Every row comes from one small tree of marks. The marks that hang from a mark follow it in brackets, in the order of their numbers. Every link used is in the known rows. Which tree was each row made from?
Known rows
J_705{J_609{J_522{J_227{J_709{J_775 J_882}}}}}: [-27.2   8.5  -2.5 -46.2   1.4  28.9 -11.1 -40.3  -5.0  27.1  23.4   6.5
  28.3  19.6 -19.7 -32.4  -7.2 -12.2]
J_423{J_775{J_709{J_95 J_227 J_882}}}: [-17.9  44.6   6.7  -5.4 -29.7   8.5 -15.9  -0.1  11.4  11.1   9.6  -8.6
  23.7   8.2 -26.7 -45.7 -42.1 -11.8]
J_705{J_609{J_522}}: [  2.9  30.6 -11.1   8.2  12.9  25.8 -25.9 -22.9  -2.2  35.2   9.6  24.3
   3.3  -7.1  -2.4 -23.9  -9.4 -27.3]
J_705{J_609{J_522{J_227{J_709{J_95 J_775 J_882}}}}}: [-18.0   8.1 -11.0 -49.9   0.2  24.5  -7.1 -27.7 -11.3  11.7  15.0   9.2
  39.3  21.3 -13.7 -37.7 -20.5 -17.2]
J_227{J_709{J_775{J_423} J_882}}: [ -5.3  19.0 -15.9 -53.8  -0.4   1.3   8.1 -27.8 -17.7  -5.4  13.5   7.7
   3.1  -3.7 -25.8  -4.3  11.2 -16.9]
J_882{J_709{J_227}}: [ -0.4  41.4 -10.5  31.7  20.8 -14.4  -5.5  26.8  -5.0  35.8  15.7  -6.1
 -21.3  -3.1 -13.7  -5.1  -2.6  -4.3]
J_95{J_709{J_775 J_882}}: [  1.4  30.6  -1.6 -30.7   1.2  38.9  -2.1 -25.9   2.9  27.2   6.8  14.3
 -23.1 -18.6 -11.5 -22.2 -16.8 -16.8]
J_95{J_709}: [ 18.9  39.8  -9.4   7.4  28.7  43.6 -20.1  -5.3   3.4  44.7  14.5   6.7
 -51.5 -20.7  14.2 -13.4  -0.3 -16.3]
J_423{J_775{J_709}}: [-24.1  28.1  -7.1   5.6  12.0  11.1 -19.3 -10.2  11.1  18.9  23.6   2.7
 -13.7 -16.4 -28.6 -17.9   4.4 -19.7]
J_522{J_227{J_709{J_95 J_882}} J_609}: [-15.5  38.5   3.6 -36.4  10.9  29.7 -11.7 -15.0   8.4  10.1   9.9 -33.6
  19.9  15.1   7.7 -16.7 -13.2 -12.1]
J_882{J_709{J_95 J_227 J_775{J_423}}}: [ -0.1   7.6 -34.4 -13.7  15.3 -36.4  14.5  30.4 -25.9 -12.0  -8.9   1.4
  -1.6  -5.4 -16.9 -12.4   2.4   0.2]
J_609{J_522{J_227{J_709{J_95 J_775{J_423} J_882}}}}: [-14.6 -17.3  -6.1 -62.7   5.1  -9.4  -3.9 -29.9 -22.1  -7.1  21.0  -7.5
  19.8  17.2  -7.2 -25.4  16.1 -15.9]
J_775{J_423 J_709{J_95 J_227 J_882}}: [  9.8  51.2   2.8 -10.9 -24.6  -6.5 -42.3   2.5 -11.7   6.7  -8.4  -2.4
  27.2  19.2  -5.5 -23.5 -11.9   0.2]
J_423{J_775}: [ -8.5  20.4   2.3  15.8  10.8  11.2  -0.6 -16.9  13.9  18.0  29.1   5.2
 -21.8 -37.7 -15.4 -19.0  -4.2 -30.1]
J_522{J_227 J_609}: [-20.3  25.9  17.1   3.6  27.5  20.4 -21.5 -13.8  26.9  40.6  15.0 -27.3
 -10.5 -18.4  16.7  -5.6  13.4 -13.7]
J_882{J_709}: [  8.3  39.6 -13.7  23.6  41.2 -10.4 -11.3   9.7  -9.0  20.6  15.8  12.7
 -27.6 -19.1 -16.2  11.3  10.0 -13.7]
J_709{J_227}: [  3.5  50.0   4.2  36.8   1.1   2.1  -6.1  13.2   9.8  61.1  22.4  -3.3
 -18.2 -17.5   7.2 -22.9 -15.0 -19.2]
J_709{J_95 J_775}: [  7.0  23.7 -26.6  -7.7  18.7  -9.3  21.8   7.5  -7.9  14.9   3.9  24.9
  -3.2 -47.7  -4.6 -20.4 -17.2 -41.2]
J_882{J_709{J_95 J_227}}: [ 12.5  43.1 -18.8  27.2  22.3 -18.5  -0.8  42.1 -14.2  20.6   6.2  -0.4
  -9.0  -3.9  -4.9 -12.8 -19.1  -8.8]

Write each row's tree
[ -0.5   7.9 -21.6 -27.0   3.5  20.5   2.3   4.3  -4.5  26.4   0.9  -8.7
 -37.3  -7.8   5.1 -28.4   9.1   2.5]
J_95{J_709{J_227 J_775{J_423}}}
[-12.9  40.8   1.7 -11.0 -12.1  13.0 -22.3 -14.3   4.9  -2.9  10.9   7.6
  18.4  -7.2 -30.5 -30.5 -26.5 -23.2]
J_423{J_775{J_709{J_95 J_882}}}
[-11.1  28.6 -16.4  -0.8  11.0   7.4 -17.2   1.6   3.6   3.3  13.7   4.6
  -2.4 -15.9 -21.3 -26.1 -11.9 -26.8]
J_423{J_775{J_709{J_95}}}
[  2.0  19.8 -35.0  -8.3  37.5 -23.1  18.9  19.9 -20.1  -3.9   0.0  19.8
  -8.1 -28.9 -24.1  -2.9  -3.8 -23.6]
J_882{J_709{J_95 J_775}}
[-22.8 -31.4 -14.7 -50.3  24.7 -10.1  -2.5 -24.8 -15.5  11.3  30.3 -12.8
  -8.3   9.0  -6.6 -16.7  44.6 -15.1]
J_609{J_522{J_227{J_709{J_775{J_423}}}}}
[ -2.7  17.6 -18.6 -19.2  25.0  28.9 -22.3 -10.6 -10.9  26.9  20.1   2.3
  14.2  19.0   8.6 -32.0  -7.6 -16.8]
J_705{J_609{J_522{J_227{J_709{J_95}}}}}
[ 10.7  64.8   2.1  -0.7  -0.8   9.7 -35.4  -5.3  -4.8  17.6   1.1  18.9
  19.6  -3.0 -13.2 -16.3 -26.3 -23.1]
J_775{J_709{J_95 J_882}}
[-39.6  19.2   1.1 -57.6   9.7  23.2   4.4 -28.5  14.7  17.9  14.4 -32.4
  12.8   8.4 -14.2 -12.5   3.6  -6.6]
J_522{J_227{J_709{J_775 J_882}} J_609}
[  0.5  21.2  -0.5 -36.5 -22.7  24.4  -2.8 -16.5  -2.2  19.5  -0.4  -5.7
 -14.0   3.7  -5.9 -32.9  -8.6   5.6]
J_95{J_709{J_227 J_775{J_423} J_882}}
[ -4.8  37.9   2.1 -25.0 -18.1  33.4   4.7 -10.4   6.4  44.1   7.9  -3.3
 -16.4  -3.7  -7.7 -39.6 -29.5  -4.1]
J_95{J_709{J_227 J_775 J_882}}
[-17.2  -4.6  -4.5 -50.5   7.2  -1.9   2.1 -22.9 -13.5  14.1  28.0  -4.4
  15.5  12.7 -10.6 -31.3  -5.0 -27.2]
J_609{J_522{J_227{J_709{J_95 J_775 J_882}}}}
[-18.6  32.2 -13.8   6.0  -6.4   4.9  -9.6  17.4   8.0  20.5  14.7  -9.1
   3.5  -1.2 -17.2 -40.9 -23.7 -16.6]
J_423{J_775{J_709{J_95 J_227}}}
[ 10.7  19.8  -2.7 -36.1 -12.9 -11.2   3.9 -23.8 -17.5 -20.8  -9.1  23.6
  21.8 -29.7 -12.4 -17.0 -12.4 -26.6]
J_709{J_95 J_775{J_423} J_882}
[-10.0  14.5   8.1   5.3  19.3  25.5 -33.6 -29.7   5.5  45.7  24.4   9.1
   6.4  -1.9   5.1 -24.0  -0.4 -17.6]
J_705{J_609{J_522{J_227}}}
[ 12.1  56.9  13.3   2.9 -16.7  43.8 -21.6  -8.1   8.5  53.6  13.9  -6.8
 -23.4   6.1   6.6 -33.4 -31.3  -2.6]
J_95{J_709{J_227 J_882}}
[  1.3  25.1 -46.8 -30.0  28.4  -1.0  28.8  15.8 -17.9  12.2  14.1  10.8
  -8.5 -19.8 -11.1 -17.2  -7.4 -36.6]
J_227{J_709{J_95 J_775}}
[-10.7   5.0 -23.5 -11.3  14.2 -32.6   8.9  14.7 -17.8   3.0   3.5  -1.1
 -13.6  -6.2 -26.0  -4.2  20.0   4.8]
J_882{J_709{J_227 J_775{J_423}}}
[ 17.1  34.1 -22.2  -5.6  18.1  -6.5 -41.4   5.0 -17.2  -0.5  -7.1  13.5
  -1.5  -6.5   3.1  -3.2  20.3 -14.2]
J_775{J_423 J_709{J_95}}
[ -3.3   3.0 -13.3 -18.9  28.8   3.7 -13.7  -4.4 -13.7  26.1  33.2  -9.7
  -8.5   9.8  11.8 -25.9   9.4 -28.1]
J_609{J_522{J_227{J_709{J_95}}}}
[ -5.2   3.0 -26.4 -16.4  34.8 -28.3   5.3  -0.9 -20.8 -13.3   1.6  13.8
 -20.8 -21.1 -30.4  12.1  33.4  -6.5]
J_882{J_709{J_775{J_423}}}
[  4.9  26.4   2.4 -27.9 -34.8 -15.0  12.0  -5.2 -11.8  -2.9  -8.7   4.9
  28.7 -11.5  -9.8 -34.5 -26.9 -12.6]
J_709{J_95 J_227 J_775{J_423} J_882}
